Each row was made from one small tree. The marks that hang from a mark follow it in brackets, in the order of their numbers. Every link used is in the known rows. Write each row's tree.
Known rows:
z597{z13{z345} z787}: | +0.47 | -1.10 | -0.35 | -0.51 | -0.79 | -0.34 | -0.61 | -0.03 | +0.12 | +0.27 | +1.47 | -0.65 | -1.26 | -2.99 | -0.60 | -0.40 | +0.42 | -0.45 | -0.27 | +0.47 | -0.70 | +0.26 | -1.29 | +1.19 | +0.60 |
z345{z13{z597{z205{z32} z787}} z496}: | +0.30 | +3.57 | +0.75 | +0.70 | +3.29 | -1.80 | +3.82 | -1.78 | -0.43 | +1.68 | -1.86 | +2.06 | +0.82 | -0.16 | -0.33 | +2.88 | +1.45 | -0.99 | -2.73 | +0.47 | +1.16 | -3.95 | +0.27 | -0.55 | -2.47 |
z345{z13 z496{z597}}: | +2.10 | +0.07 | +0.18 | +2.11 | +1.98 | -5.51 | +1.04 | +2.55 | -0.28 | +1.33 | -3.94 | +1.54 | -0.96 | +0.82 | -1.09 | +0.79 | -0.43 | +2.00 | +0.84 | +0.46 | -1.54 | -0.89 | -0.43 | -0.54 | -1.59 |
z32{z205{z597{z13 z787}}}: | -1.50 | -2.46 | -0.53 | -4.02 | -3.33 | +1.17 | -1.38 | -1.22 | -1.68 | -1.11 | -1.18 | -0.87 | +2.82 | -0.86 | -0.12 | -0.22 | -2.26 | +1.41 | -3.10 | -0.21 | +0.94 | -1.65 | +0.80 | +0.20 | +1.48 |
z496{z345 z597{z13}}: | +2.36 | -2.92 | -1.67 | +0.15 | +0.41 | +0.14 | -0.33 | +0.53 | +0.86 | +0.66 | +0.69 | -0.46 | -1.12 | -0.16 | +0.86 | -3.10 | +0.46 | +0.99 | +1.97 | -1.75 | -1.25 | +1.94 | +0.10 | +1.30 | +0.83 |
z205{z597}: | +0.04 | -0.59 | +1.57 | -1.13 | -1.71 | -1.96 | -1.26 | +1.59 | -1.94 | -1.64 | -1.87 | -0.58 | +0.30 | +1.59 | +1.79 | +1.09 | -3.44 | +2.60 | +1.24 | +0.02 | -0.08 | +0.03 | -1.30 | -1.18 | +2.47 |
z496{z13 z345}: | +1.41 | +0.66 | +0.96 | +1.82 | +0.68 | -1.01 | -0.64 | +1.52 | -0.14 | +1.35 | -1.44 | -1.54 | -2.92 | -2.32 | +1.80 | -1.63 | -1.57 | -0.30 | +2.73 | -1.37 | -2.51 | +3.42 | +0.53 | +0.86 | -0.89 |
z345{z496}: | +1.63 | +1.63 | -0.10 | +0.82 | +1.69 | -5.02 | -0.12 | +2.10 | -2.82 | +0.60 | -3.35 | -0.03 | -1.33 | +0.78 | +1.43 | +2.24 | -2.20 | +1.75 | +2.27 | +0.07 | +0.07 | +1.62 | -0.15 | -0.43 | +0.02 |
z205{z32 z597{z13{z345{z496}} z787}}: | -3.10 | +1.54 | -0.34 | +0.78 | +0.03 | -1.70 | +2.12 | +0.15 | -0.81 | -1.09 | -0.29 | -0.67 | +1.05 | +0.28 | -1.23 | -1.34 | -3.09 | -1.11 | -2.23 | -0.26 | -0.63 | -3.44 | -2.70 | -0.39 | -0.09 |
z13{z345{z496} z597{z787}}: | -0.80 | +4.68 | -3.47 | +3.31 | +0.79 | -2.74 | +1.73 | +0.76 | -1.14 | +0.35 | -0.66 | +2.48 | -0.34 | -2.54 | -0.70 | +1.12 | -0.28 | +0.40 | +1.31 | +2.09 | +2.44 | -1.61 | +0.48 | -1.74 | -4.21 |
z345{z13}: | +3.08 | -1.47 | +3.16 | -0.55 | +0.97 | -4.44 | -1.20 | +0.95 | -0.78 | +1.18 | -3.72 | -0.69 | -2.11 | -1.36 | -0.10 | +1.52 | -1.32 | +1.77 | +1.28 | +0.88 | -2.42 | +0.41 | -1.33 | -0.54 | +1.39 |
z787{z597{z13 z205{z32}}}: | +0.67 | -1.36 | +3.30 | -2.01 | +0.79 | +1.89 | -1.27 | -2.81 | -0.09 | -1.84 | +2.46 | -2.84 | +1.62 | +5.26 | +1.15 | +0.29 | +2.66 | -0.35 | -2.00 | -1.11 | -0.14 | +3.49 | +0.08 | -0.09 | +3.95 |
z32{z205{z597{z787}}}: | -1.01 | +0.53 | -1.17 | -3.31 | -3.98 | +0.44 | -2.47 | +0.68 | -3.01 | -0.73 | -2.37 | -0.53 | +2.22 | -1.29 | +0.90 | +1.74 | -3.72 | +1.63 | -0.68 | +0.46 | +1.84 | -2.18 | -0.20 | -0.88 | +0.16 |
z32{z205{z597}}: | -0.55 | -1.09 | -0.51 | -3.07 | -2.67 | -0.76 | -3.23 | +1.71 | -3.12 | -1.92 | -3.23 | -1.35 | +1.20 | +1.13 | +0.94 | +1.31 | -5.18 | +2.34 | +1.45 | +0.60 | +0.18 | +0.51 | +0.23 | -1.68 | +2.30 |
z787{z597{z13{z345} z205{z32}}}: | -0.14 | -0.46 | +1.80 | -0.34 | +0.63 | +2.73 | -1.82 | -1.12 | +0.88 | -2.67 | +2.95 | -3.01 | +0.05 | +3.53 | -0.04 | -0.70 | +1.80 | -1.91 | -0.76 | +0.18 | -1.18 | +3.76 | -0.14 | -0.69 | +3.70 |
z32{z205{z597{z13{z345}}}}: | -1.93 | -3.18 | -1.71 | -1.89 | -2.74 | +0.20 | -2.47 | +1.28 | +0.04 | -2.76 | -1.79 | -1.88 | +0.36 | +0.26 | -2.00 | -1.80 | -4.27 | +0.84 | -0.20 | +1.21 | -1.37 | +0.76 | +1.14 | -1.53 | +2.95 |
z13{z345{z496}}: | +0.40 | +2.42 | -1.59 | +2.84 | +1.60 | -4.32 | -0.81 | +3.53 | -1.52 | -0.17 | -2.94 | -0.14 | -2.21 | -0.78 | -0.29 | +1.12 | -2.68 | +0.28 | +3.88 | +1.10 | -1.22 | +2.19 | -0.60 | -0.98 | -0.10 |
z32{z205{z597{z13}}}: | -0.97 | -3.82 | +0.04 | -3.78 | -2.60 | -0.34 | -2.03 | -0.10 | -1.24 | -2.10 | -2.21 | -2.12 | +1.43 | +1.43 | -0.81 | -0.73 | -3.80 | +2.34 | -1.40 | -0.04 | -0.66 | +0.81 | +1.10 | -0.75 | +3.52 |

Which tree is each row?
| -2.35 | -0.61 | +0.93 | -1.21 | -1.59 | +1.03 | +0.22 | -0.19 | -0.46 | -1.10 | +1.53 | -1.45 | +0.47 | -0.27 | -0.33 | -1.72 | -2.68 | -0.66 | -1.49 | -0.14 | -0.85 | -3.03 | -3.51 | -0.25 | +1.34 | | z205{z32 z597{z13{z345} z787}}
| +1.59 | -1.95 | -1.04 | -1.01 | +2.04 | +3.76 | -0.30 | +0.07 | +1.35 | -0.17 | +1.80 | -0.65 | -0.11 | +2.81 | +1.36 | -2.49 | +1.47 | -1.61 | +0.94 | -2.92 | -1.35 | +1.43 | -0.17 | +2.14 | +2.18 | | z496{z345 z597{z13 z205{z32}}}
| +1.01 | -1.45 | +2.08 | -3.74 | +0.58 | +3.17 | +0.19 | -2.69 | +0.04 | +0.12 | +1.87 | -1.11 | +1.09 | +0.91 | +1.61 | +1.33 | +1.76 | -1.62 | -2.29 | -2.09 | +0.08 | -0.79 | -1.14 | +2.88 | +2.30 | | z597{z13 z205{z32} z787}
| -1.25 | +1.93 | -0.85 | +2.75 | -2.17 | +0.82 | +0.07 | +0.29 | +0.85 | +1.52 | +2.25 | +1.71 | -1.77 | -2.23 | -1.25 | -0.98 | +0.14 | +0.16 | +1.51 | +1.63 | +0.83 | +0.14 | +0.10 | -0.62 | -4.75 | | z496{z13{z345 z597{z787}}}
| +3.11 | +0.59 | +0.49 | +1.76 | +2.61 | -3.34 | +1.38 | -0.36 | +0.23 | +1.11 | -3.05 | +0.79 | -2.57 | -3.77 | +0.24 | -0.50 | -0.70 | +1.31 | +1.64 | +1.14 | -0.69 | -0.30 | +1.30 | -2.19 | -1.02 | | z496{z345{z13{z597}}}
| +1.05 | +2.74 | +0.55 | +1.78 | +2.36 | -5.19 | +3.73 | -1.24 | -0.78 | +2.27 | -2.96 | +2.50 | -0.10 | -3.40 | -1.02 | +2.24 | +0.58 | +1.46 | -2.19 | +1.81 | +1.05 | -3.79 | +0.82 | -1.56 | -4.02 | | z345{z13{z597{z787}} z496}
| +1.46 | -2.23 | +2.97 | -1.65 | +0.45 | +1.42 | -1.17 | -2.66 | +0.93 | -2.00 | +2.03 | -1.99 | +1.24 | +3.82 | +0.62 | +0.73 | +4.11 | +0.00 | -2.19 | -0.32 | +0.77 | +4.25 | +2.40 | +0.28 | +3.86 | | z787{z597{z13 z205}}
| +0.25 | -0.52 | +0.38 | +0.42 | -2.63 | +0.74 | -0.99 | +1.87 | -0.01 | +2.77 | +1.83 | +1.12 | +0.05 | +0.04 | +0.89 | -0.65 | +1.28 | +1.03 | +0.85 | -1.02 | +0.32 | -0.48 | -1.72 | +2.04 | -3.76 | | z496{z13 z597{z787}}
| -0.48 | +3.17 | +0.01 | +0.85 | +1.16 | +4.03 | +2.35 | -2.37 | +0.91 | +1.88 | +2.05 | +0.50 | +0.00 | -1.26 | +1.68 | -1.09 | +1.44 | -3.00 | +0.00 | -1.69 | +1.25 | -0.99 | +1.09 | +0.67 | -3.37 | | z496{z13{z597{z205{z32} z787}} z345}
| -0.07 | -1.85 | -2.30 | +0.14 | -2.04 | +1.45 | -0.91 | +0.94 | +1.09 | +0.60 | +2.87 | +1.04 | -0.40 | -0.72 | -0.66 | -1.91 | +1.82 | +0.09 | +0.51 | -0.19 | -0.43 | -0.28 | -1.57 | +1.27 | -0.64 | | z496{z597{z13{z345} z787}}
| +1.53 | +0.19 | +1.97 | -0.85 | +1.03 | +0.28 | +1.67 | -2.70 | +1.30 | +1.48 | -0.69 | +2.48 | +0.59 | -2.83 | -0.76 | +2.56 | +3.32 | +0.16 | -2.42 | +0.99 | +1.82 | -2.48 | +1.63 | -0.46 | -1.17 | | z345{z13{z597{z205 z787}}}
| -0.71 | +0.68 | +0.73 | +2.34 | +2.10 | -0.58 | +0.21 | -0.25 | +1.65 | -2.44 | +0.45 | -1.28 | +0.54 | +2.41 | -1.28 | -0.20 | +3.78 | -1.26 | -1.68 | +0.76 | -0.27 | +3.94 | +3.02 | -0.63 | +1.94 | | z787{z597{z13{z345{z496}} z205}}
| -1.77 | +1.96 | +0.12 | +1.91 | -0.85 | +3.62 | +0.60 | -0.63 | +2.82 | +0.79 | +2.49 | +2.32 | -0.39 | -1.44 | -0.71 | +0.03 | +2.93 | -1.76 | +0.41 | +0.79 | +1.36 | +0.18 | +2.00 | +0.10 | -3.28 | | z496{z13{z345 z597{z205 z787}}}
| +1.97 | -1.54 | -2.10 | -0.30 | -0.15 | +1.33 | +0.43 | -0.82 | +0.74 | +1.70 | +1.86 | +0.53 | -0.16 | -3.09 | +1.34 | -2.41 | +2.11 | -0.01 | +0.00 | -2.00 | +0.04 | -0.41 | -0.30 | +1.94 | -0.95 | | z496{z345 z597{z13 z787}}
| +1.42 | -2.87 | +1.94 | -3.05 | +1.50 | +1.74 | -0.87 | -1.24 | +0.20 | -0.65 | +0.66 | -1.73 | +0.00 | +3.32 | +0.68 | +0.89 | +0.37 | -0.74 | -0.55 | -1.91 | -1.31 | +1.74 | -0.47 | +1.79 | +4.03 | | z597{z13 z205{z32}}
| -2.42 | -1.82 | -1.89 | -2.27 | -3.54 | +1.47 | -1.91 | +0.14 | -0.41 | -1.58 | -0.66 | -1.23 | +1.23 | -2.31 | -1.40 | -0.91 | -2.50 | -0.15 | -1.72 | +1.04 | +0.00 | -1.54 | +0.28 | -0.65 | +1.29 | | z32{z205{z597{z13{z345} z787}}}
| +0.17 | -1.46 | +1.58 | +0.19 | +0.23 | +1.84 | -2.17 | -0.98 | +2.10 | -2.30 | +2.40 | -2.05 | +0.13 | +1.95 | -0.27 | -0.49 | +3.66 | -0.96 | -1.15 | +0.65 | -0.44 | +4.79 | +2.15 | -0.39 | +3.61 | | z787{z597{z13{z345} z205}}
| -2.09 | -1.33 | +0.67 | -0.51 | -2.30 | +0.32 | +0.10 | -0.33 | +0.44 | -0.77 | +0.70 | -0.58 | +0.47 | -2.23 | -0.75 | -1.31 | -0.95 | -0.09 | -1.93 | +0.34 | -0.17 | -1.85 | -1.55 | -0.14 | +1.26 | | z205{z597{z13{z345} z787}}
| +0.79 | +1.47 | -0.29 | -1.11 | -0.17 | +2.38 | +0.33 | -2.16 | +0.13 | +0.42 | +1.12 | +2.67 | +1.40 | +0.04 | +1.19 | +3.14 | +2.90 | +0.71 | -0.48 | +0.39 | +3.61 | -0.86 | +1.40 | -0.04 | -0.96 | | z13{z597{z205 z787}}
| +0.80 | +1.34 | -0.56 | +2.42 | +0.55 | -0.75 | +0.73 | +0.01 | +0.83 | +1.49 | -0.25 | +0.18 | -2.63 | -1.29 | +0.83 | -2.16 | -0.89 | +0.56 | +2.65 | -0.14 | -0.21 | +2.07 | +1.96 | -0.98 | -2.79 | | z496{z13{z597} z345}
| +0.32 | +1.73 | -0.65 | +0.79 | +0.42 | +4.74 | +0.69 | +0.69 | +0.91 | +2.39 | +2.32 | -0.15 | +0.34 | +0.14 | +2.12 | -1.76 | +1.68 | -3.36 | +1.31 | -3.25 | -0.54 | -0.51 | -1.18 | +3.08 | -2.88 | | z496{z13 z345 z597{z205{z32} z787}}
| -2.05 | -1.80 | +0.92 | -0.73 | -1.14 | +0.04 | -0.50 | +0.83 | -0.29 | -2.16 | +0.24 | -2.14 | -0.44 | +2.54 | -0.67 | -2.13 | -4.53 | +0.18 | +0.57 | -0.12 | -2.04 | -0.28 | -2.80 | -1.13 | +3.28 | | z205{z32 z597{z13{z345}}}
| +2.11 | +1.08 | +0.10 | -0.21 | +2.18 | +1.87 | +0.84 | +0.24 | +1.00 | +2.16 | -0.20 | +0.34 | -0.20 | -1.81 | +1.48 | +0.10 | +1.82 | -2.50 | -0.20 | -2.07 | -0.77 | -2.73 | -1.43 | +1.62 | -0.76 | | z496{z345{z13} z597{z205{z32} z787}}
| -1.42 | -1.08 | +1.87 | -2.90 | -1.42 | +0.65 | +0.54 | -1.69 | -1.61 | -0.86 | +0.79 | -1.58 | +1.58 | +1.36 | +1.21 | -0.48 | -2.16 | +0.35 | -2.57 | -1.18 | -0.14 | -3.74 | -3.26 | +0.42 | +1.54 | | z205{z32 z597{z13 z787}}
| +0.67 | +1.03 | -0.20 | -1.47 | +1.01 | +2.11 | -0.46 | -0.81 | -0.64 | -0.60 | +0.85 | +0.69 | +0.02 | +3.87 | +1.44 | +2.24 | -0.23 | +0.76 | +1.89 | -0.11 | +1.92 | +0.83 | +0.34 | -0.98 | +1.08 | | z13{z597{z205{z32}}}
| +0.98 | +1.65 | +0.79 | -2.61 | +0.31 | +2.14 | -1.02 | -0.46 | -1.80 | +0.60 | +0.96 | -0.40 | +0.89 | +1.05 | +2.46 | +3.27 | +0.15 | -1.22 | +0.28 | -1.46 | +1.20 | -0.82 | -1.83 | +1.79 | +0.85 | | z597{z205{z32} z787}
| -0.45 | +1.00 | +0.70 | +3.09 | +1.59 | -3.38 | -0.13 | +0.61 | -0.05 | -1.85 | +0.01 | -1.50 | -0.55 | +1.40 | -0.80 | -1.01 | +0.90 | -0.11 | -0.22 | +1.35 | -0.85 | +3.51 | +1.61 | -1.84 | +1.03 | | z787{z597{z13{z345{z496}}}}
| -0.11 | +2.34 | -2.63 | +1.12 | -1.26 | +0.15 | -0.70 | -0.17 | -0.68 | +0.35 | +1.68 | +2.18 | -0.50 | -2.62 | +0.23 | +0.92 | +0.12 | +0.90 | +2.17 | +2.13 | +2.21 | -0.89 | -0.55 | -1.39 | -2.65 | | z13{z345 z597{z787}}
| -0.97 | +3.41 | -3.43 | +1.61 | +1.12 | +1.73 | +0.50 | +3.05 | -0.41 | +0.71 | +1.11 | +1.77 | +1.01 | +2.12 | +0.17 | +1.32 | +0.65 | -2.05 | +1.99 | -0.76 | +1.10 | -1.77 | -2.09 | +1.46 | -2.28 | | z13{z345{z496{z597{z205{z32} z787}}}}
| +1.43 | +0.78 | +0.29 | +0.90 | +2.36 | -1.63 | +2.09 | +0.68 | +1.12 | +2.36 | -2.11 | +2.66 | +0.90 | -0.88 | -0.62 | +2.27 | +3.59 | -0.23 | -2.00 | -0.46 | +0.45 | -2.77 | +0.72 | +1.79 | -2.08 | | z345{z13 z496{z597{z205 z787}}}
| +0.49 | -0.98 | -1.08 | -0.22 | +1.26 | +1.08 | +2.15 | -0.85 | +1.25 | +0.97 | +1.08 | +2.38 | +2.35 | +1.39 | -0.40 | +0.51 | +4.54 | -0.86 | -2.52 | -1.78 | +1.41 | -0.67 | +2.05 | +3.02 | -0.65 | | z345{z496{z597{z13 z205 z787}}}
| -2.32 | +2.49 | -0.23 | +1.55 | -1.00 | +3.93 | +0.78 | -0.65 | +1.58 | +0.95 | +3.06 | +1.45 | -0.13 | +0.38 | -0.27 | -0.25 | +0.98 | -2.25 | +0.63 | +0.22 | +1.06 | -0.69 | +0.02 | +0.10 | -3.32 | | z496{z13{z345 z597{z205{z32} z787}}}
| +0.83 | -3.53 | -1.43 | +0.64 | -1.15 | +0.36 | -1.86 | +1.99 | +1.31 | -0.29 | +1.69 | +0.33 | -1.69 | +1.31 | -1.44 | -2.61 | +0.21 | +1.18 | +2.74 | +0.22 | -1.38 | +1.99 | -1.22 | +0.56 | +1.12 | | z496{z597{z13{z345}}}
| -1.31 | -2.00 | +0.81 | -0.33 | -1.16 | -0.97 | -0.43 | +1.12 | +0.79 | -2.16 | -0.44 | -1.18 | -0.80 | +0.44 | -1.14 | -1.85 | -2.47 | +1.04 | +0.22 | +0.70 | -1.67 | +0.80 | -0.94 | -0.98 | +3.25 | | z205{z597{z13{z345}}}
| +1.17 | +1.43 | +1.29 | +1.46 | +3.96 | -3.68 | +3.21 | -0.30 | +0.94 | +0.85 | -3.53 | +2.42 | -0.26 | +0.74 | -1.63 | +2.56 | +1.59 | +1.02 | -1.37 | +1.55 | +0.52 | -0.23 | +3.16 | -1.31 | -0.66 | | z345{z13{z597{z205}} z496}
| -3.36 | +0.40 | -2.58 | -0.32 | -1.65 | -1.31 | +0.50 | +0.82 | -0.90 | -1.15 | -2.35 | -0.51 | +2.11 | -2.08 | -2.20 | -0.95 | -2.96 | -0.38 | -2.58 | +0.94 | +0.33 | -1.89 | +1.45 | -0.77 | -0.69 | | z32{z205{z597{z13{z345{z496}} z787}}}
| -0.23 | +0.89 | -1.02 | +1.56 | +1.15 | -2.38 | +1.39 | +0.72 | -0.35 | +0.36 | -0.48 | +0.08 | -1.01 | -3.01 | -1.03 | -0.28 | +0.36 | -0.56 | -1.04 | +0.45 | -0.23 | -0.26 | -0.17 | +0.72 | -1.31 | | z597{z13{z345{z496}} z787}
| -1.06 | +0.45 | -0.49 | +3.15 | -1.24 | -0.79 | -0.59 | +1.42 | +1.32 | +0.47 | +0.75 | +1.00 | -2.40 | +0.27 | -1.32 | -1.80 | -0.92 | +1.07 | +3.60 | +1.64 | -0.20 | +2.53 | +0.69 | -1.87 | -2.63 | | z496{z13{z345 z597}}
